Each row comes from the steps of one walk. Every step used is in the known rows, and no mark comes twice. Write the walk behind each row, first mark first.
Known rows
r/z/g: [ 0.367 -1.086 -3.130 -3.004 -0.759 -1.173 -1.426  1.499 -0.071 -0.884
 -3.139  0.004 -0.466  1.364 -0.786 -0.973 -0.450 -3.482 -1.588 -1.291
 -0.465]
r/z/g/v/e/t/w: [-2.471  3.477 -0.231 -0.970 -0.112  1.999 -5.323  0.627  2.212  0.934
  2.169 -2.329 -0.343  0.930  6.796 -2.470 -0.967 -6.407  3.492 -1.124
  2.909]
e/t/g: [ 1.474 -0.483  3.579  0.452  0.763 -1.046  0.133 -1.857 -0.749 -3.426
 -1.036  0.972 -0.287  0.195  2.026  5.563  1.487 -1.385 -0.756  0.587
 -2.963]
g/v: [-1.278 -3.979  1.790  1.389  2.366  0.393  1.833 -0.582 -1.049 -0.814
  1.392  0.217  0.288 -0.458 -1.156 -1.810  2.567 -0.781  0.547 -1.421
 -0.079]
r/v/e: [-0.677 -1.468 -1.794 -1.985  1.291 -0.092  0.076  1.033  1.057  1.035
  0.968  1.573  0.699  0.268  0.393 -6.331  0.754  0.424  1.144 -1.683
  0.968]
e/v/g/t/r: [ 0.674  2.242 -0.482  2.118  0.508  3.099  5.086  1.499 -2.235  1.656
 -1.837  3.321 -0.243 -0.562 -3.360 -2.017 -2.261  3.972 -2.625  1.627
 -0.545]
g/t/w/v/e: [ 1.403 -0.049 -0.497  1.039 -0.711 -0.221  0.917  0.733  2.871  4.759
  4.953 -0.989  2.832  3.070 -1.395 -3.648 -0.544  2.993  2.648  3.540
  2.367]
w/t: [ 1.732 -2.688  1.218  0.583 -0.716 -2.911  0.527  0.821 -1.544 -2.156
 -1.173 -0.465 -0.891 -0.773 -2.848  1.517  1.445  0.276 -0.753  1.517
  0.644]
t/r: [-0.675 -3.339  0.957 -0.126 -1.979 -0.129  1.351 -0.484 -1.976 -0.678
 -1.488  2.593 -0.617 -2.752 -3.888 -1.500 -0.815 -0.450 -0.281 -2.098
 -2.695]
z/g/t/r: [ 1.852 -0.790 -1.368 -1.165 -0.294  1.015  4.833  0.004 -1.915  1.669
  0.664  0.407 -2.205 -2.402 -3.625 -1.665 -1.933 -0.359 -1.170 -1.833
 -2.542]
t/e: [ 0.381 -1.631  0.982  0.356 -3.604 -2.684  2.247 -0.360 -0.654  0.096
 -1.139 -1.319  0.376  0.054 -3.165  1.343  1.043  1.318 -0.245 -1.523
 -2.319]
e/t: [ 0.348 -1.624  2.958  0.415 -0.783 -2.218 -1.194  1.223 -1.549 -2.658
 -0.223 -0.843 -2.117 -0.857 -0.708  1.681  1.767 -1.815 -1.772  0.427
 -1.872]
g/v/e/t: [-1.196  0.785  3.243  2.197  3.517  1.016 -2.184  0.230  0.938 -0.898
  3.160 -1.131 -0.426  0.074  3.484 -2.148  1.560 -1.610  1.520 -0.927
  0.995]
v/e/t: [ 0.776  1.124  2.044  0.696  0.903 -0.923 -1.971  1.572  0.796 -1.122
  1.193 -1.083 -0.738  0.675  1.421 -1.249  0.715 -0.998 -0.349  0.324
 -0.448]
e/v/g: [ 0.359  1.037 -0.348  0.483  1.104  0.696  3.665  2.566 -1.210 -0.450
 -3.553  2.287  0.909  2.208 -0.483 -0.760  0.410  1.130 -3.243  2.788
  0.775]
v/g: [-0.214 -1.894 -0.876 -0.278  0.542 -0.083  2.826  0.924 -0.921 -1.165
 -2.841  1.009 -0.099  1.656 -1.884  1.065  0.395  1.928 -3.032  1.162
 -0.300]
z/g/v/e/t: [-0.216  2.453  1.373 -0.500  4.024  1.210 -0.703  0.545  1.260 -0.628
  2.638 -2.194 -1.436  0.183  5.990 -1.955  0.528 -4.609  1.325 -1.618
  1.409]
w/v/g/z: [-0.159 -0.848 -2.636  0.882  2.806 -0.020 -1.200 -1.041  0.352 -1.069
 -0.674 -0.160  1.843  1.073 -2.487  4.404 -0.167  4.831 -2.918  1.326
  0.926]
z/g/v: [-0.260 -2.382 -0.049 -1.258  2.871  0.422  3.209 -0.291 -0.720 -0.293
  0.919 -0.825 -0.768 -0.230  1.305 -1.410  1.584 -3.868  0.284 -2.012
  0.334]
r/t/e/v: [ 0.692  1.494 -0.015 -0.741 -5.332 -0.934  2.376  0.847 -0.369  2.331
 -2.400 -0.748 -1.118 -1.724 -0.814 -1.473  1.270  0.768  0.883  1.296
  0.026]
z/g: [ 1.727 -1.897 -1.151 -2.887  0.455 -1.431  3.381  1.014 -0.791 -0.514
 -1.077 -0.706 -1.066  0.307 -0.728 -0.306  0.746 -3.177 -1.787 -0.743
 -1.233]
t/r/v: [-2.407 -3.899 -0.436 -2.178 -2.169  0.006  0.289 -0.410 -2.140 -0.230
 -1.335  4.018 -1.346 -4.290 -2.336 -4.309 -0.817 -0.812  1.091 -3.435
 -1.459]
v/e: [ 1.016 -0.902 -0.317  0.095  1.326 -0.241  1.085  0.998  1.209  0.604
  0.862  0.178  1.459  1.769 -1.114 -3.711  0.583  0.650 -0.056 -0.225
 -0.254]

Which walk is each row?
[-1.483  2.747  1.736 -0.453  2.264  2.551 -1.471 -0.725  0.372 -0.340
  1.715  0.045 -1.982 -2.744  5.437 -2.578 -2.002 -4.971  2.576 -3.524
  0.376] : z/g/v/e/t/r
[-0.139 -2.833  2.396  1.470  3.903  1.605  3.006 -3.601 -0.313 -1.535
  0.578  2.076  2.125  0.650  1.547  2.047  2.120 -0.345  1.557 -1.299
 -1.215] : t/g/v
[ 0.964  1.296  1.537  1.182 -2.880 -1.878  3.143  1.196 -0.857  0.735
 -1.825 -0.038  1.352  0.427 -1.805 -0.556  1.041  0.511 -0.468  0.261
 -1.288] : t/e/v
[ 1.108  1.032 -1.051  1.791 -1.762 -0.326  5.086 -0.004 -0.707  1.699
 -0.784 -1.964 -0.153  1.758 -4.105  2.838 -0.426  6.491 -2.485  0.423
 -1.300] : v/g/t/e
[-0.861 -3.594 -0.529 -2.590 -5.811 -1.687 -1.255 -0.028  1.313  2.876
  0.358 -0.316 -0.540 -0.906 -0.319 -1.112  0.908 -0.679  3.175  3.942
  2.505] : r/t/w/v
[ 1.920 -1.154 -0.499  1.390  3.999  1.239  1.744 -4.171 -0.856 -1.972
  0.772  0.067  2.235 -0.729 -2.294  5.755  1.558  2.494 -1.695 -1.737
 -3.767] : t/g/z
[ 0.124  1.712  1.171 -1.380  2.211  0.419 -1.713 -1.557  1.367 -1.441
  0.493  2.121  0.486  0.356  5.738 -0.121  0.431 -0.807  1.965 -1.051
 -0.390] : r/v/e/t/g
[-0.074 -0.549 -2.657  1.196  3.237  1.560  1.311 -0.973 -1.337 -1.408
 -0.764 -1.120  0.336 -0.334 -3.654  3.930  0.562  4.139 -4.335 -0.617
 -1.295] : v/g/z
[ 1.133  2.476 -4.248 -1.714 -1.287  0.253 -2.510  1.591  3.996  4.820
  2.414 -1.251  2.346  4.318  1.064 -3.871 -2.737 -0.247  2.512  2.461
  3.561] : r/z/g/t/w/v/e
[ 1.873  3.381  0.839  1.920  4.628  0.451 -4.646 -3.471  2.902 -1.800
  2.376 -0.375  3.081  1.214  3.571  5.908 -0.215  2.379  0.708  0.704
 -0.453] : w/v/e/t/g/z
[-1.477  1.457  0.027  1.154 -0.655 -0.174 -4.055 -0.969  0.201 -0.996
  1.163 -2.159  0.156 -0.340  0.810  6.878 -0.400  1.721 -1.280  3.001
  1.315] : e/t/w/v/g/z
[ 1.880 -0.721  0.427  1.956 -2.493 -1.655  4.253 -0.197 -0.925  2.106
  1.516 -2.509 -0.089  0.271 -5.485  0.845  0.900  4.386 -0.866 -0.719
 -2.652] : g/t/e
[-1.649  0.031  1.882 -0.337 -3.396 -1.778 -2.585  0.824  0.627 -0.783
 -1.006 -0.114 -0.331  1.743  2.615  4.141 -0.631 -0.464 -0.025  4.741
  2.262] : e/t/w/v/g
[ 1.733  0.926  1.761  1.935  3.512  0.653 -1.410 -3.749 -1.219 -3.677
  1.050 -1.109  0.076 -1.785  0.250  8.224  1.627  0.878 -2.009 -1.200
 -4.067] : e/t/g/z
[-0.844 -1.523 -0.363  0.473 -3.573 -1.098 -4.734 -0.055 -1.559 -2.230
 -4.128  2.535 -0.816 -2.686 -3.473  0.087 -2.292 -0.354  0.681 -0.957
  0.338] : w/t/r/z
[-0.857 -2.841 -0.969 -0.587 -0.848  1.095  2.291 -0.304 -2.399  1.802
  1.317  2.866 -1.818 -3.997 -4.573 -4.744 -0.847  2.417  0.354 -2.725
 -1.690] : g/t/r/v
[ 2.312  4.694 -2.763 -0.127 -2.335 -0.503  1.945  2.161  0.046  2.826
 -1.694 -1.537  0.449  2.061 -1.552 -1.172 -1.324  0.337 -1.199 -0.085
 -0.335] : r/z/g/t/e/v
[ 0.141  0.450 -1.011 -1.048  4.577  1.835  2.308  0.126  1.544  1.168
  2.312 -1.038  0.664  1.357  3.479 -4.291  0.468 -3.027  1.641 -2.074
  1.684] : z/g/v/e
[-0.987  3.733 -1.305 -2.377 -1.880 -0.473 -8.430  0.983  2.778 -0.484
 -2.290  1.912 -0.189  0.346  4.522 -1.666 -4.809 -3.912  2.032 -0.644
  1.817] : w/v/e/t/r/z/g
[-1.507  3.334 -0.601 -0.633  2.784  1.354 -5.545  1.064  1.992 -0.871
  0.609 -1.480 -0.766  1.307  5.976 -2.425 -0.694 -4.764  1.489 -2.080
  2.249] : r/z/g/v/e/t
[-0.797 -1.648  3.317 -0.208 -3.955 -3.194 -3.441  0.771  0.498 -0.471
  1.405 -0.671 -0.224  0.185  1.232  2.166  0.745 -2.575  1.651  3.446
  0.975] : e/t/w/v
[ 1.451  5.443 -1.122  3.161  0.019 -0.147  1.046 -0.526 -1.586 -0.983
 -2.416 -2.380  0.868 -0.929 -1.748  6.467 -0.364  5.171 -2.588  1.427
  1.258] : w/t/e/v/g/z
[-1.340 -1.248 -2.530 -1.063 -1.443  1.615  4.088  0.716 -1.104  3.103
  1.508  0.355 -0.932  0.030 -1.904 -2.059  0.057  3.283 -0.434  1.441
  1.404] : r/v/g/t/w
[-1.679 -1.916 -1.944 -2.774 -5.167 -0.166 -0.296  0.147  1.530  2.512
 -1.969  0.355 -0.547  0.539  1.114  0.820 -0.465  1.391  1.560  5.095
  3.806] : r/t/w/v/g
[-3.790  1.945  1.603  2.154  0.540  2.741 -7.456 -0.537  0.846 -1.073
  0.169  1.752 -0.291 -1.929  2.819 -3.679 -2.261 -2.125  3.137 -3.445
  0.806] : g/v/e/t/r/z
